Each row comes from the steps of one walk. Every step used is in the known rows, and no mark comes twice. Write the walk behind each row, first mark first.
In the rows, zero is written as 128.
Known rows:
F > B > Q > J > Z: [ 57  88 200 154 147 138  74 121 104 189 118 115 109 116 139 179 145 138
 176 186 135 134 177 120  58 142 116]
B > C: [169  57 133 140  79 127 109 116  99 133  98 117 149  82 136 131 130 132
 142 118 129 153 122 108 124 150 165]
Q > J > Z: [145 130 170 145 140 137 137 134 101 126 110 132 111 108 127 185 119 123
 128 191 149 149 153 120 106 151 160]
B > Z > J: [181  59 172 134 132 127  73 105 107 171 121  91 127  81 115 124 130 110
 124 156 135 137 140 111 140 125 177]
J > Q > B > C: [ 91  35 164 138 101 126  96 116 137 190 111 115 162  72 152 133 118 155
 121  83 139 139  78 112 134 139 140]
J > Q > B > F: [ 51  91 164 141 168 132 104 114 136 189 176 113 140  75 148 137 118 153
  69  88 150 134  87  98 165 130  73]
B > Z: [171  81 164 147 118 135  69 109 111 139 119 114 128  89 137 130 118 132
 124 141 114 127 135 112 139 155 169]
Z > B > Q: [ 66  97 154 136 142 114 104 111 103 115 126  93 134  96 154 131 141 139
 173 113 128 144  86 126  76 136 103]
H > C: [150 102 140 126  72 119 135 131 118 132 143 115 121  99 136 122 120 149
 156 102 123 145 122 139 127 137 166]
C > H > F > B: [124 118 152 129 195 112  83 127 157 176  80  96 141  96 142 128 131 130
  94 133 114 131 177 158 138 127 120]
H > F > B > C: [156  46 143 141 136 122  78 113 121 182  65  98 144  88 137 124 150 151
 115 111 104 133 162 153 125 115 138]
B > Q > J > Z: [ 78 104 178 151 124 131 102 119  91 131 126 129 109 111 130 181 144 125
 169 185 157 152 135 120  56 155 119]
Z > B: [126 128 143 133 153 118 138 127 110 118 113  93 139  90 150 135 117 138
 137 115 120 145 103 124 122 142 146]
C > H: [136 130 146 134 136 110 117 130 141 128 116 111 150  91 139 141 115 110
 117 143 134 150 135 116 139 159 150]
F > B > Z > J: [160  41 192 136 155 129  55 103 118 224 116  78 128  84 124 120 135 116
 131 158 115 118 185 114 144 111 176]
F > B > Z: [156  68 187 152 145 143  48 108 124 197 112 100 129  89 148 124 119 142
 138 140  93 113 177 117 143 139 168]
L > J > Q > B: [ 62  99 169 123 135 144 139 132 136 182 118 124 132  71 127  67  95 160
 121  92 142 145  76 154 137  86 133]
L > J > Z: [137 114 170 133 127 159 140 139  81 128  92 140 121  97 114  94 109 127
 145 177 136 122 140 137 111  74 160]
Q > J: [142 145 137 141 130 126 154 127 125 125 124 112 103  95 126 156 117 130
 127 137 143 181 137 123 112 179 159]
Z > J: [139 102 156 126 132 125 152 125 103 163 124  96 137  86 118 130 125 103
 125 141 145 156 126 118 130 120 160]
Q > B > Z > J: [135  33 180 136 155 121  65 107 113 218 131  92 141  82 112 129 130 124
 119 136 151 122  94 111 130 134 150]
F > B > Q > J: [ 63 102 164 149 138 128  95 110 127 183 129  95 100 100 141 143 146 146
 173 133 130 164 160 125  71 164 115]
Q > J > L: [128 163 121 115 146 142 154 116 123 137 143 147 102  74 122 155 144 147
 142 162 149 194 149 127 119 163 169]
Z > J > L: [122 121 138 101 149 137 147 113 104 168 143 131 132  69 112 128 150 123
 143 165 142 161 138 119 131 105 165]
J > Q: [ 98 128 174 131 114 140 138 131 135 147 127 116 136  80 155 134  92 135
 109 107 120 145 119 123 151 132 152]
J > Z > B > C > H: [172  43 152 135 136  97  56 129 107 105  70 110 164  93 149 166 149 118
 136 185 135 125 150 105 116 124 167]
L > J: [139 127 136 127 118 146 158 129 103 128 106 119 122  87 116  63 105 138
 137 126 129 156 125 145 127  92 162]

Which walk is each row?
[122  37 211 133 147 139  43 102 143 233 126  79 124  71 136 118 120 122
 117 140 115 121 185 117 166  91 187]	F > B > Z > J > Q
[ 64  85 163 136 178 112  49 112 152 177  94  92 133 101 136 128 155 135
 130 132 115 135 160 159  94 122  76]	C > H > F > B > Q
[149 131 134 121 168 108 107 132 148 120  93 110 138  93 127 137 131 120
  84 136 133 150 133 159 139 136 124]	C > H > F
[145  59 171 114 169 149  48  96 117 232 136 116 124  65 118 115 161 136
 151 181 119 126 197 120 149  93 183]	F > B > Z > J > L
[162  67 166 145 193 111   8 113 162 183  84  98 131  93 134 128 136 133
  89 148 105 116 198 154 151 124 138]	C > H > F > B > Z
[ 77 112 140 136 147 105 112 112 116 104 129  89 101  97 135 152 146 142
 170 124 148 187 105 125  65 171 115]	Z > B > Q > J
[132 113 161 127 161 140 134 138  78 110  88 115 128  96 120  97 118 138
 147 173 127 125 127 141 104  61 159]	L > J > Z > B
[125 101 156 142 192 121  97 118  75 114 139 110 135  98 145 162 141 134
 101 168 128 118 136  91 126 105  95]	J > Z > B > F
[ 67 132 131 118 133 139 115 105 118 138 159 143 103  80 122 154 168 155
 178 159 154 194 132 130  74 160 124]	B > Q > J > L
[ 68 108 152 144 172 123  83 109 135 176 103  91  95 105 129 142 155 152
 139 126 127 167 155 163  71 143  84]	H > F > B > Q > J
[103  32 146 123 143  99  53 122 172 174  81 113 163  69 138 132 134 147
  73  95 149 143  95 147 147 128 112]	J > Q > B > C > H > F
[123  51 163 112 177 138  62  96 111 226 152 130 136  65 106 129 160 144
 137 161 151 129 109 115 137 122 148]	Q > B > Z > J > L
[165  46 159 137 123 120  83 124  78 114  76 112 153  95 149 160 141 133
 151 160 124 121 123 107 105 116 164]	J > Z > B > C
[180  57 114 131 130  98  70 115 141 114  68 108 148  89 123 136 151 124
  94 127 136 157 142 146 139 136 138]	B > C > H > F
[121 113 121 135 177 114 114 110  99 112 155  89 130  84 150 132 141 139
  99 115 129 154 117  94 146 129  93]	Z > B > F
[ 87  97 137 146 177 124 110 110 108 179 166 112 140  89 140 134 136 148
  85 104 149 135  86  91 137 149  64]	Q > B > F
[133 122 142 145 194 116 103 117  92 107 148 108 104  96 133 185 149 138
  99 183 152 155 152  93 122 131 108]	Q > J > Z > B > F
[ 60  66 164 127 177 119 110 104 124 213 178  90 139  66 126 126 134 128
  66 105 170 142  92  90 164 102  79]	Z > J > Q > B > F
[ 79 114 146 142 113 126 118 109 122 123 136 110 105  98 128 152 142 130
 163 132 152 186 115 123  69 174 119]	B > Q > J
[ 94  53 196 139 140 139  50 111 147 198 138 114 143  76 144 130 100 156
 103 106 124 113  88 121 151 145 141]	J > Q > B > Z
[122  38 145 145 107 119  98 114 106 181  99 117 159  86 138 136 131 149
 136 100 140 138  77 106 115 161 133]	Q > B > C
[173  43 140 129 166  90  50 122 108  98  45 106 154  99 131 167 159 128
 105 174 134 123 140 143 115 101 136]	J > Z > B > C > H > F
[102   4 160 119 120  92  65 114 157 211 106  95 165  61 128 130 138 112
 104 125 174 151 107 106 153 120 151]	Z > J > Q > B > C > H
[104 125 159 121 110 149 153 134 128 130 110 126 123  71 126  64  92 144
 123 113 131 156 122 148 148  75 166]	L > J > Q
